Every row comes from one small tree of marks. The marks that hang from a mark follow it in brackets, in alphabetical order. Every link used is in the known rows. Which tree was each row made from?
Known rows
kopan(pitir(mede(doki sabeb))):  -4.3   8.0  -2.5   9.3  -2.7  12.6  11.7   7.4  -6.2  -1.5   1.0  -8.9   8.4   4.3   2.1   7.2   2.3   3.6   7.1  15.7 -26.0  -1.4   3.4  17.6
doki(tenuruk(gusoz sabeb(mede))): -11.0  31.7   3.7  -9.3 -13.1  11.6   5.3  13.2  -1.7  -7.8   6.6  -0.4  -6.2  -8.4  -5.5 -35.1  -1.8  -3.3   1.9 -24.7 -15.4 -10.0  -6.9   3.9
kopan(pitir(mede)):  -4.4   0.1  -4.4   6.6   1.4  17.7  -5.6   6.2  -5.3  -4.0   0.2  -1.8   2.2  -1.8   3.3  -1.0  -0.8   2.4   4.8  26.7 -14.6  -0.4   4.9  15.6
sabeb(mede(doki(tenuruk(pitir)) gusoz)):  -8.8  27.4   0.4 -10.8  20.3   3.2  25.1  11.3 -10.9   1.4   6.4   3.5  11.0   7.8   0.9 -24.8 -13.6  -3.1  -1.0  -2.9  -7.9  -4.6  -9.8   8.5
sabeb(mede(doki gusoz)):  -9.2  22.5  -6.3 -12.8   5.2  -0.7  24.0  10.9 -12.7   0.5   4.9  -0.1  15.5   5.2   6.0 -25.6   1.2  -2.0  12.8  -2.4   1.1  -3.0 -10.8  11.8
kopan(pitir(mede(doki gusoz sabeb) tenuruk)):  -2.9  -2.1   6.0  -1.3  16.4   6.3  23.2   4.9  -6.7   1.3   1.6 -13.7  15.2  10.4   5.6  20.6   9.3   3.3  13.0   1.2 -13.8  -2.7   0.9   5.7
pitir(mede(sabeb)):  -7.4  -2.7 -13.8   0.9 -23.9   3.0   7.9   5.8  -4.7  -6.4   3.6  -4.8  -5.0  -1.5  -1.3   1.6   0.6   3.4  12.1  -5.1 -34.8  -3.2  -0.9  16.2
gemi(gusoz zumol):   0.5  16.5 -16.8 -18.4  12.1   9.5  -7.3 -12.1 -10.1 -11.0   2.8 -12.6  -2.8  18.0  -2.4 -18.8  -9.2   3.3   1.7  -5.3  -7.2  18.1  -4.3  -1.5
tenuruk(gusoz sabeb):  -6.1  15.4  -1.4 -12.9 -31.0  15.2  -1.6   0.7   1.7  -9.0   3.1 -13.3   0.7 -11.3  -2.7 -32.8  10.5   2.6  10.2  -2.7  -2.3 -10.3  -3.6   8.9
gemi(gusoz):   0.0   9.3  -9.7 -15.1  10.0  10.8 -10.4  -3.7  -7.3  -7.7   3.9  -8.7   0.3   2.0  -2.9 -20.3 -12.4   1.4   7.3  -2.5  -3.7   3.5  -4.6   5.7
zumol(lofav(pitir(mede))): -10.7  -0.4  -9.8  -3.0 -18.6  18.1 -20.8   0.8  -3.3  -4.7   5.1   0.2  15.6  -1.2   7.4  -2.1  39.4  -0.4   3.9  25.6  11.3  -2.1  11.8   9.3
pitir(mede(doki sabeb) tenuruk(gusoz)):  -9.0   1.2   0.4  -9.2   3.0   5.1  29.0   5.7  -0.5  -2.6  -1.0 -18.9  20.1   3.5   7.3   1.3  13.8   5.0  18.5 -30.1 -22.2  -7.1  -2.2   2.3
kopan(pitir):  -0.1   6.6  -1.9   2.6   2.1  20.6 -11.2   0.8  -6.8  -5.5   0.4  -5.7  -6.6  -3.6   4.7 -15.7  -0.6   0.1  -0.4  24.7  -7.2   4.5   2.4  13.6
gemi(gusoz zumol(lofav(pitir))):  -4.1  12.8 -13.9 -18.6   3.6  15.6 -20.6 -12.6  -8.7  -9.7   4.3 -11.8  12.9  21.7   3.8  -8.5  25.5   1.2  -1.6  12.2  13.9  18.2   5.3  -4.8
zumol(lofav(pitir(mede tenuruk(sabeb)))): -11.2  -5.4   1.3  -4.2 -23.8  11.9 -16.6  -1.5   0.0  -4.4   3.9  -3.7  10.0  -1.3   6.6   8.1  54.7  -2.0   7.7  15.4  13.4 -10.1  11.7  -3.4
gemi(gusoz zumol(lofav)):  -3.2  16.7 -15.4 -19.1   4.1   4.2 -15.3 -14.3  -6.8 -10.1   1.1 -13.2  16.3  18.3  -0.1 -16.0  15.9   2.0  -1.3  -3.9   4.9  18.0   4.2  -4.6
tenuruk(sabeb):  -3.0  13.2  -3.5  -2.9 -33.9   6.3  -6.3  -3.3  -2.1  -8.2   4.8  -5.6 -18.4  -9.8  -7.4 -19.9   9.2  -0.4   7.2   2.9 -11.4 -11.4  -2.8   6.2
kopan(pitir(mede(gusoz sabeb) tenuruk)):  -3.3 -12.7   4.7  -2.7   7.4   6.6  13.1   4.9  -6.1  -1.3   1.7 -11.1   4.9   7.2   5.7  21.2  10.1   2.2  12.4   3.9 -15.5  -0.8   1.3   5.3
mede(doki(tenuruk) gusoz sabeb):   0.5  31.5  -5.2 -11.6  13.2   4.1  30.3   1.5 -10.5  -1.6  14.1 -12.7   9.4   9.2  -7.7  -4.9 -16.5   2.4   4.0 -38.1 -23.3   0.5  -8.8  12.2
tenuruk(gusoz sabeb(mede(doki))): -13.3  27.9   2.6 -11.1 -28.5   6.2  17.1  12.2  -1.6  -4.4   1.2  -8.4  12.3  -5.6   2.0 -37.1  18.1  -0.4  15.0  -4.1  -2.6 -14.6  -7.9   8.0
gemi(zumol(lofav(pitir))):  -5.7  12.4 -15.8  -9.3 -13.2  17.7 -19.6 -11.8  -7.7  -9.9   3.8  -7.3   1.1  12.2   7.7 -14.6  34.0   0.0  -5.3  16.1   7.9  16.4   7.5   1.5
zumol(lofav(pitir(tenuruk(gusoz sabeb(mede))))): -14.2   2.2   6.5 -12.1 -25.1  13.2 -12.8   4.0  -0.7  -4.8   1.9  -6.2  13.6  -2.0  13.0 -12.9  60.6  -5.1   7.8  11.2  22.6  -7.1   6.8  -4.5

Write each row's tree
 -3.2  35.5   5.1  -5.7   9.9  18.8  12.2  -0.8   0.1  -3.3   5.3  -9.4   7.5  -1.4  -8.0 -30.0 -14.3   2.2  -9.3  -6.8 -14.6 -11.2  -2.5   6.1
mede(doki(tenuruk(gusoz pitir sabeb)))
 -7.9  16.3   5.3  -5.3  -3.6  18.3   3.2   4.4   3.9  -5.8   5.9  -2.4  -1.0  -4.7 -11.4 -20.0 -16.0   2.6  -9.0  -1.0 -23.6 -14.8   0.1   5.9
doki(tenuruk(gusoz pitir(mede) sabeb))
-10.0   7.6   9.4 -11.4  -9.2  22.8   4.9   7.5  -4.8  -3.4   4.4  -8.3  -2.5   1.0  12.2 -13.6  35.6  -3.0  13.1   8.8  12.2 -10.8  -3.7  -3.6
lofav(pitir(tenuruk(gusoz sabeb(mede(doki)))))
 -4.5  21.4   7.3  -8.5  -2.5  20.5  -1.4   0.2   2.8  -7.1   5.6  -5.7  -8.1  -6.5 -10.0 -31.3 -15.5   0.6 -13.4  -2.5 -18.0 -10.7  -1.8   4.4
doki(tenuruk(gusoz pitir sabeb))
 -9.4   9.0   4.9  -5.7 -16.3  14.7  15.1   1.3   5.6  -1.8  -0.3 -11.1  19.0  -1.1  -5.5 -17.8   0.5   7.0   1.2  26.2 -12.3 -20.3   1.0  10.7
tenuruk(gusoz pitir(mede(doki)) sabeb)
 -5.9   4.6   3.8 -10.0   4.0  -3.8  27.4   0.0  -2.7   0.7   5.5 -10.2  14.8   4.4  -3.7  14.7  13.7   3.6  20.6 -16.8  -2.9 -18.9  -3.0  -4.7
pitir(mede(doki gusoz) tenuruk(sabeb))
 -7.0  26.3  -6.5   3.4   0.2   7.8  12.2   5.8  -3.0  -3.1   7.5  -0.2   5.3  -2.3  -9.9  -4.8  -9.1   2.8   5.9 -14.3 -24.4 -13.8  -0.5   8.8
pitir(mede(doki(tenuruk(sabeb))))
-12.3   3.8   3.2  -8.0 -14.8  16.3  -5.4   0.9   1.4  -2.6   3.2  -9.4  27.8   0.6   9.0   0.9  54.3   0.3   9.4   9.8  19.3 -11.3  10.9  -2.2
zumol(lofav(pitir(mede(doki) tenuruk(gusoz sabeb))))
 -6.3 -17.1  -1.8 -10.2  -3.1  17.0   7.0   4.3  -8.6  -2.8   9.7  -7.1  -4.8   8.6   8.3  20.9  22.4   1.1  15.7   6.1  -3.9  -3.7  -1.5   3.1
lofav(pitir(mede(gusoz sabeb) tenuruk))
 -8.6  -1.6   0.6 -14.1  -7.8  21.9 -19.7  -3.4  -1.2  -5.9   2.3 -10.0  16.5  -2.4  14.4 -14.0  48.6  -2.4   3.4   9.8  23.6   0.8   9.2  -1.4
zumol(lofav(pitir(tenuruk(gusoz))))
 -7.0   7.9  -9.2 -16.7  -5.0  19.6 -14.4 -11.5  -4.8  -9.7   0.9 -13.3   9.6  12.5  12.3 -16.5  41.6   0.3  -2.1   5.0  14.4  15.6   7.0  -5.6
gemi(zumol(lofav(pitir(tenuruk(gusoz)))))
 -1.7  -0.6   8.2  -7.2  15.2  22.4  -3.9   0.9  -3.0  -5.1  -3.2 -14.5   2.9  -3.0  11.9 -15.6  11.0   0.2   4.5   7.3   1.3   3.5   1.7   2.5
kopan(pitir(tenuruk(gusoz)))
 -5.8 -15.4  -2.8 -12.3  -0.8  -4.5  21.7   2.4  -5.5  -2.6   4.5 -11.1   3.2   6.0   2.4  19.0   9.2   2.8  19.2 -23.9 -20.1  -4.8  -3.8   1.3
pitir(mede(gusoz sabeb) tenuruk)
  0.2  18.8  -8.9 -13.0  -1.2   1.0  30.1  -1.4 -10.6  -1.0   9.8 -17.1  13.9   9.3  -2.1  -4.9  -3.6   4.3  12.3 -18.6 -15.0   0.8  -8.6  15.7
mede(doki gusoz sabeb)
 -3.5  42.4   0.4  -6.9   5.9  16.9  11.6   2.0  -1.8  -4.8   7.6 -10.1   8.0  -4.8  -7.5 -30.6  -8.2   1.6   0.4 -25.8 -11.8  -9.4  -4.1   6.6
mede(doki(tenuruk(gusoz sabeb)))
-6.7 14.6 -8.2  1.4  8.8 29.3 -1.6  7.1 -8.2 -3.1 10.8  2.2 -0.5  3.0  2.0 -0.6  2.0  1.4  3.6 13.6 -6.8 -5.5  1.5 11.5
lofav(pitir(mede(doki(tenuruk))))
 -7.4  20.8   8.1  -6.0  -4.0   5.2   8.3   6.0  -3.9  -3.4   7.9   5.4 -14.8   0.1 -10.7 -19.4 -13.2  -3.9 -10.2   1.5 -18.8 -13.0  -5.9   2.6
doki(tenuruk(pitir sabeb(mede(gusoz))))
 -5.2 -12.0  -3.7 -14.2  14.5   2.2  12.7   0.6  -5.3  -2.3   3.6  -5.8   8.3   2.3   3.2   8.5   4.2   2.5  17.0 -14.0  -3.4  -6.1  -2.4  -0.7
pitir(mede(gusoz) tenuruk)
 -5.4   5.3   6.7 -11.3 -24.0  18.1   0.2  -3.8   4.7  -6.0  -0.4 -12.4   0.1  -6.0  -3.6 -31.7   1.5   3.5  -4.7  26.8  -6.9 -13.3  -1.1   8.7
tenuruk(gusoz pitir sabeb)
 -3.6  -3.4   4.9  -6.4 -14.4  22.9 -11.6  -2.9  -5.1  -6.5   6.5  -6.2 -24.2  -2.2   6.7  -1.7  30.2  -3.1   8.3  14.0   6.6  -8.7  -0.4  -4.6
lofav(pitir(tenuruk(sabeb)))
 -7.8   4.8 -16.9 -11.3 -18.0  10.1  -4.0  -7.5  -8.5  -7.3   7.0  -9.2  11.2  19.2   5.0   5.0  34.6   2.8   2.1   9.8  -0.1  14.2   6.2   4.6
gemi(zumol(lofav(pitir(mede(gusoz sabeb)))))
-10.4   7.6  -9.0  -1.9 -11.8  18.0 -13.3   0.6  -3.6  -2.7   5.4  -2.1  23.8   1.4   7.6  -2.6  39.2   0.4   4.1  22.5  12.7  -3.6  11.4   9.5
zumol(lofav(pitir(mede(doki))))
 -6.1  -6.9   5.9  -3.2  14.1  19.3   1.4   6.6  -1.5  -3.5  -3.5 -10.5  11.7  -1.3  10.3  -1.7  10.3   2.6   9.1  10.2  -5.5  -1.5   4.3   4.7
kopan(pitir(mede tenuruk(gusoz)))
-10.9   4.8  10.2 -15.3 -17.4   3.2   9.0   6.2  -0.2  -6.2  -2.2 -10.2  -3.8  -6.7   7.7 -25.1  27.0  -3.6  15.1 -17.8  -0.5 -11.9  -6.6  -7.4
pitir(tenuruk(gusoz sabeb(mede)))
 -7.8  28.8   2.1  -7.3  -9.4   2.9   6.9   9.8  -6.4  -5.4  10.9   4.7 -14.1  -4.0  -9.7 -20.2  -5.9  -4.6   1.9 -21.7 -15.5 -10.4  -8.0   2.5
doki(tenuruk(sabeb(mede(gusoz))))
 -5.1  -5.9   9.1   5.4  -4.4   9.8  -0.1   3.5  -1.4  -3.1  -1.3  -6.4  -5.3  -1.8   2.1  12.0  17.1   0.4   9.4  14.3 -11.8 -10.6   4.8  -0.7
kopan(pitir(mede tenuruk(sabeb)))
 -6.8   8.4 -15.2 -16.0   3.3  13.6 -17.5  -9.1  -7.8  -8.4   4.0  -9.1  18.5  22.8   2.9   0.8  25.1   2.9   2.0  13.9  10.0  14.9   7.0  -3.5
gemi(gusoz zumol(lofav(pitir(mede))))
 -6.9   6.3 -10.5   0.4  -0.6  27.5  -2.2   5.3  -8.5  -2.8   8.3  -0.7   2.2   3.0   5.8  -0.9  10.5   2.4   8.8  26.4  -1.1  -5.3   1.5  13.6
lofav(pitir(mede(doki)))
 -5.8   4.6 -10.4  -7.2   7.1  25.3   5.7   5.1 -10.4  -0.7  12.0  -1.9  11.7   7.5   4.6   4.9   6.9   3.7  12.0  24.4   7.1  -4.8  -0.9  14.8
lofav(pitir(mede(doki gusoz)))
